Each row was made from one path, in order. Every step used is in the known rows, and no mark comes twice. Write each row's path.
Known rows:
lakik zabe tuvevu: [ 31.8  -0.6 -15.4  16.9  33.7  21.7  17.7  35.3 -20.5  29.9  -7.0  43.5
  20.5 -30.5 -27.4  -7.1 -10.1  29.7  -6.8  16.8 -16.3 -54.5]
ledese gokib: [  3.8 -13.0 -15.5 -26.6  -8.7 -21.4  10.6   1.4  -7.0  -0.7  -2.8 -44.8
  -8.3 -18.4  -0.3  -3.0  40.4  -3.2   3.0  23.6  21.5 -23.8]
luvip lakik: [ 14.5  -5.3  18.2  -1.5   9.9 -10.8 -16.3 -13.0   4.8  45.3  14.9  16.1
   3.5   2.4   6.6   6.7   3.3  -4.2  -8.0  21.5  16.7 -37.3]
diduleg luvip gokib lakik tuvevu: [ 15.4  14.9   1.9   4.9 -16.6  23.1  -5.1 -42.3  12.4  10.1   8.2  39.3
 -17.2  40.7   2.4  11.8 -16.4   6.1 -25.5 -20.3   5.6  24.3]
gokib diduleg ledese luvip: [-21.9  16.5   8.9 -31.8  15.2   5.5  18.9  24.8   9.4   9.6  14.4 -29.6
  19.8  -9.8  21.6  -7.4  -9.4 -15.3   2.7 -19.8 -23.5   2.7]
gokib diduleg ledese luvip lakik tuvevu: [-22.6  26.8  21.8   1.7  41.2   4.6 -11.5   9.7  11.8  17.2 -12.6  27.4
  40.8  13.2  -2.2  26.9 -55.6   3.7  15.9 -44.2  -3.4  -5.0]
gokib luvip: [-10.2  -5.4  -0.8  -9.3  32.5  -1.2   8.8  19.0 -18.4  25.4   6.6 -15.2
  -1.1 -25.5  13.2 -13.0  22.9 -20.6 -29.6  -0.1 -11.1  13.8]
diduleg ledese: [ 26.0 -41.2   0.2 -24.3 -21.1  21.1  39.8   1.0   5.1  23.8  45.7  -0.8
   4.4  -3.2  36.0  -7.6 -10.4  -0.5 -26.7   8.9 -26.3 -38.9]
gokib ledese: [ -6.7 -57.5   1.7 -30.8  -0.5 -15.1   5.2  -8.4  -1.7  31.0  15.6 -32.8
  -6.1 -13.1  10.3   4.9   8.2   4.6 -17.5 -21.0  26.0  -6.9]
diduleg ledese gokib luvip: [ -1.4 -18.9 -22.0 -31.8  -7.3 -13.4  22.0  12.6   1.6 -11.2  14.5 -45.8
 -13.9  -8.6  28.0  -7.3  -2.5 -16.9 -16.8 -13.4 -15.1   8.4]
gokib diduleg luvip: [-23.2  39.8  19.9 -16.6   1.4  29.1  -8.5   2.3   7.6  33.7  20.7  -3.2
   8.0  -5.7  28.5 -15.8   9.8  -6.5 -29.2   4.2  -9.5   5.3]
luvip gokib diduleg: [ -2.6 -10.7  25.9  -2.5 -29.1  12.9 -28.9 -17.3   2.4  41.3  15.2  -4.1
  42.7 -17.1  14.6  -3.8  23.1 -21.4   8.0 -11.9  33.3   8.1]
gokib diduleg: [-27.5   0.4  20.4  -6.6  18.7  10.8 -17.5   7.2  -1.5  36.5   6.3 -10.6
  29.2 -27.2   8.3   0.0  29.5  -2.9  -8.3  -0.3   9.9  -5.8]
diduleg luvip lakik gokib ledese: [ -4.7 -19.6  16.6   5.1 -28.6   7.3 -23.3 -18.1  19.6  -9.9  11.5  -5.2
 -26.9  27.7  23.2  -0.1 -37.6  11.8 -10.6  -8.0  28.4  19.7]
diduleg ledese gokib lakik luvip: [-16.8 -19.4 -16.1  -1.7  -9.7 -13.2  29.1  -0.1  12.7 -54.8   0.9 -20.1
 -52.2  14.9   6.8  -0.2  -7.3  13.4  -5.7  -9.5 -23.8  37.1]
lakik luvip gokib: [ 19.0 -30.5  11.1  18.6 -37.9  19.7  24.1  -0.4 -21.8   6.6   8.4  15.5
  10.1 -28.8  11.7 -33.5   4.3 -17.3   2.2   9.1   5.7  22.7]
gokib diduleg ledese luvip lakik: [-18.0  30.3  25.2 -17.0  18.1  -9.9 -16.3   7.9  24.2  21.0  13.3  -4.0
  19.3  14.9  19.2   7.9 -31.1 -16.0  13.2 -23.8  -6.2  -3.4]
zabe lakik tuvevu: [ -1.0   3.0 -26.4  15.0  40.2   4.7   8.8  -7.9 -20.8  26.6 -11.5  43.2
   8.6  -8.4 -22.1  11.7  -2.9  29.4  -2.5  22.2  -5.4 -35.2]
diduleg luvip gokib lakik zabe: [ 33.4  20.9   2.8  10.5 -54.1  29.5  -5.9 -27.5   8.9 -14.7   2.6  41.2
 -10.0  39.0 -11.5  -9.8  -8.9  -8.7 -27.9  -6.6 -23.4   7.8]
luvip lakik tuvevu: [  9.4  -8.9  15.4  16.9  32.3   4.5 -11.8 -11.0  -7.2  41.7  -9.8  48.4
  25.2   2.1 -14.4  21.8 -20.7  14.2  -3.9  -2.0  19.0 -41.5]
ledese luvip lakik zabe tuvevu: [ 22.1  51.2  -8.9  20.0  60.6 -13.0  -2.9  38.2 -11.5  19.7 -29.0  44.0
  11.3  -3.1 -41.6   2.6 -32.9  12.3  20.6   7.8  -4.8 -42.8]

Write each row's path:
[ 15.7   0.3   7.6   7.9 -13.5   4.5  16.1  20.8   7.0 -36.9   5.7  -5.3
  -3.4  16.6  19.3  -8.5 -35.3  -6.1  20.5  11.7  -9.8  -4.6] -> diduleg ledese luvip lakik gokib
[ 20.7 -32.8 -17.0 -35.7 -35.1  -8.9  30.0  -2.0  11.1  -6.2  25.0 -37.9
  -8.4  -0.9  24.3  -3.0   3.6   2.9  -5.9  11.9  -3.3 -34.9] -> diduleg ledese gokib
[-22.8  -5.2  -4.5  24.1 -16.2  26.1 -12.2   4.1   5.9 -21.5  12.6  10.5
  14.8  -6.8  21.7   1.1 -19.5  24.9  14.1  15.5 -19.2   5.1] -> zabe lakik gokib diduleg ledese
[-16.4  -0.9 -15.2 -20.1   9.4 -39.8 -12.3 -16.2  10.5 -19.8  -9.8 -42.9
 -41.8  14.8 -11.9  18.0  46.5   4.4   0.1   9.9  20.7   7.0] -> ledese gokib lakik
[ 18.7 -16.8   6.8  -4.3 -24.1  -9.3 -16.6 -37.9  14.1  15.5  20.3   1.1
 -15.3  20.3   3.8   7.7  27.1 -12.9  -4.1  -4.7  23.5  16.3] -> luvip gokib lakik
[-13.2   5.9 -18.0  24.6  21.5  -0.5  23.2  12.6 -27.1   0.4  -4.3  27.7
 -18.1 -25.0  -6.1 -24.1   2.0  14.7  -1.2  40.7 -27.7   8.2] -> zabe lakik luvip
[-13.6 -30.1  20.3  12.5 -27.2  45.5   1.6  15.1   5.5 -18.7  17.7  -9.6
  29.9 -17.0  32.6  -5.4 -10.6   7.7   5.2  -5.9 -11.3   7.5] -> lakik gokib diduleg ledese
[ 15.9  19.0  -4.9   2.0 -17.4  -6.8   3.4  -0.8  -6.7 -32.8 -29.2   9.8
   5.6  16.1 -42.7  -3.9   9.6 -23.5  13.1 -10.7 -13.4  14.8] -> ledese luvip gokib lakik zabe
[ 29.7 -14.4   7.6  17.7 -35.7  11.5 -12.2 -22.2  -2.7 -10.3 -11.0  32.9
  11.2  16.8 -30.8   6.0  11.2  -6.5  -3.5  -6.6  -4.9  -6.1] -> luvip gokib lakik zabe
[ 24.0   5.7  -2.4 -23.5 -21.3 -11.0  19.5  -0.1 -10.3  13.7   8.9 -27.1
   9.4 -10.5   4.4 -21.4  21.1 -37.6  15.8   8.2  15.8   6.1] -> ledese luvip gokib
[ -3.2 -24.2 -19.9 -12.8   4.9 -11.0  12.5 -18.2  17.1 -29.1  -6.0  -4.9
 -23.3  30.8  -9.3  36.9 -14.7  29.0  -5.4 -27.5  -0.9  -7.2] -> diduleg ledese gokib lakik tuvevu
[  1.3 -21.4 -16.7 -30.2 -14.4 -26.1  10.0 -18.3  27.1 -27.5  20.1 -38.3
 -42.1  31.8  14.8  18.6  12.3   9.1  -8.6  -5.0  -3.7  -1.5] -> diduleg ledese gokib lakik
[-18.3  10.4  -6.3  12.0  45.0 -29.2 -28.3   0.0 -11.7   3.6 -42.2   1.9
   6.7   1.5 -22.5  25.2 -14.3  -2.7   4.2 -23.4  30.4   6.0] -> ledese gokib luvip lakik tuvevu
[ -8.5  77.5  -1.8  18.4  21.3  -0.2 -53.9   9.4  17.6  11.6 -28.0  32.3
  10.3  13.5 -22.7  10.4 -37.6  27.8   7.2  -8.1  14.3 -20.7] -> ledese gokib diduleg luvip lakik zabe tuvevu
[ -1.2   1.1 -16.8  -0.5  -4.9 -18.7  -9.0  -0.2  -2.6 -45.8 -39.1 -10.4
 -14.7   9.8 -48.6  15.7  31.1  11.4   0.7   5.8  -6.7 -14.2] -> ledese gokib lakik zabe
[ 12.3 -15.8  19.6  31.8  -7.7   8.8 -19.4   1.5  -4.3  -9.4  -2.5  12.2
   5.6  -3.0   4.5   0.7   1.1   5.1  13.2  31.1  20.8 -14.6] -> luvip lakik gokib
[ -0.3  -5.4 -19.6  27.6  -0.8   8.3   1.2   7.0 -17.4 -21.9  -2.4   6.6
  -9.7 -13.0  -3.2  -7.8  16.4  22.0  13.0  54.5  -4.5  -9.8] -> zabe lakik gokib
[-14.8  26.1  15.6 -15.6  -7.7  -5.7 -15.3   3.2  -2.0  19.0  -3.9 -29.0
  36.9 -21.2   3.9 -12.6  21.7 -36.0  28.3 -14.7  25.3  28.6] -> ledese luvip gokib diduleg
[ -6.1   7.1  14.3   5.6  37.6 -16.1 -23.6   2.3  -4.8  38.1   5.2   8.7
  -1.2  -0.6   8.9   2.3  -1.1 -23.8 -18.9  -4.9   8.3   4.7] -> gokib luvip lakik
[-25.0   6.0  10.9  -0.6  -7.4  24.9  15.5  37.1   2.3 -42.3  -1.5 -33.2
  23.6 -15.2  23.2 -11.0 -12.7  -5.8  23.7  -9.2 -19.4  28.4] -> lakik gokib diduleg ledese luvip
[-32.8   1.1 -14.6   9.3  15.9 -27.9   8.9   3.6  -5.3 -48.9 -27.5 -27.6
 -49.0  -3.1 -16.8  -0.2  28.6  10.3   5.4   6.9   2.0  48.1] -> ledese gokib lakik luvip
[ 35.7  -3.3  -6.8  -5.7 -45.1   5.1  22.1  -5.9   9.5 -40.0  -1.3  15.4
   2.7  33.3 -16.6  -1.2 -26.7 -17.9   3.8 -27.6 -38.5   7.1] -> diduleg ledese luvip gokib lakik zabe
[ 25.5  36.8 -20.1  14.3  24.8 -12.0  -3.8  11.9  -2.6  -8.7 -23.8  26.2
  -7.5  12.7 -42.1   2.8 -10.8   5.1  24.8 -17.5  -1.2  11.4] -> ledese luvip gokib lakik zabe tuvevu
[-34.1   6.9   2.6 -18.5   5.8 -17.9 -23.8   4.6   2.0   5.7 -15.7 -47.9
  15.6 -26.5  -2.8   6.9  42.2  -1.4  12.6   3.4  31.7  -1.4] -> ledese gokib diduleg
[-24.7  -5.5   5.6  20.6  29.4   2.2  17.6   7.9  -9.7 -19.8  -7.0  11.9
 -37.1  -6.9  -4.7  -7.8  16.1   8.4 -13.9   6.2 -19.3  42.0] -> gokib lakik luvip
[ 11.3  -4.0 -15.2  29.4 -26.7   1.6  12.9 -13.9 -20.3   1.9   5.1  33.9
  -6.8 -17.9   0.5 -27.5  -5.6  -1.4  11.8  28.0  -3.9  22.6] -> zabe lakik luvip gokib
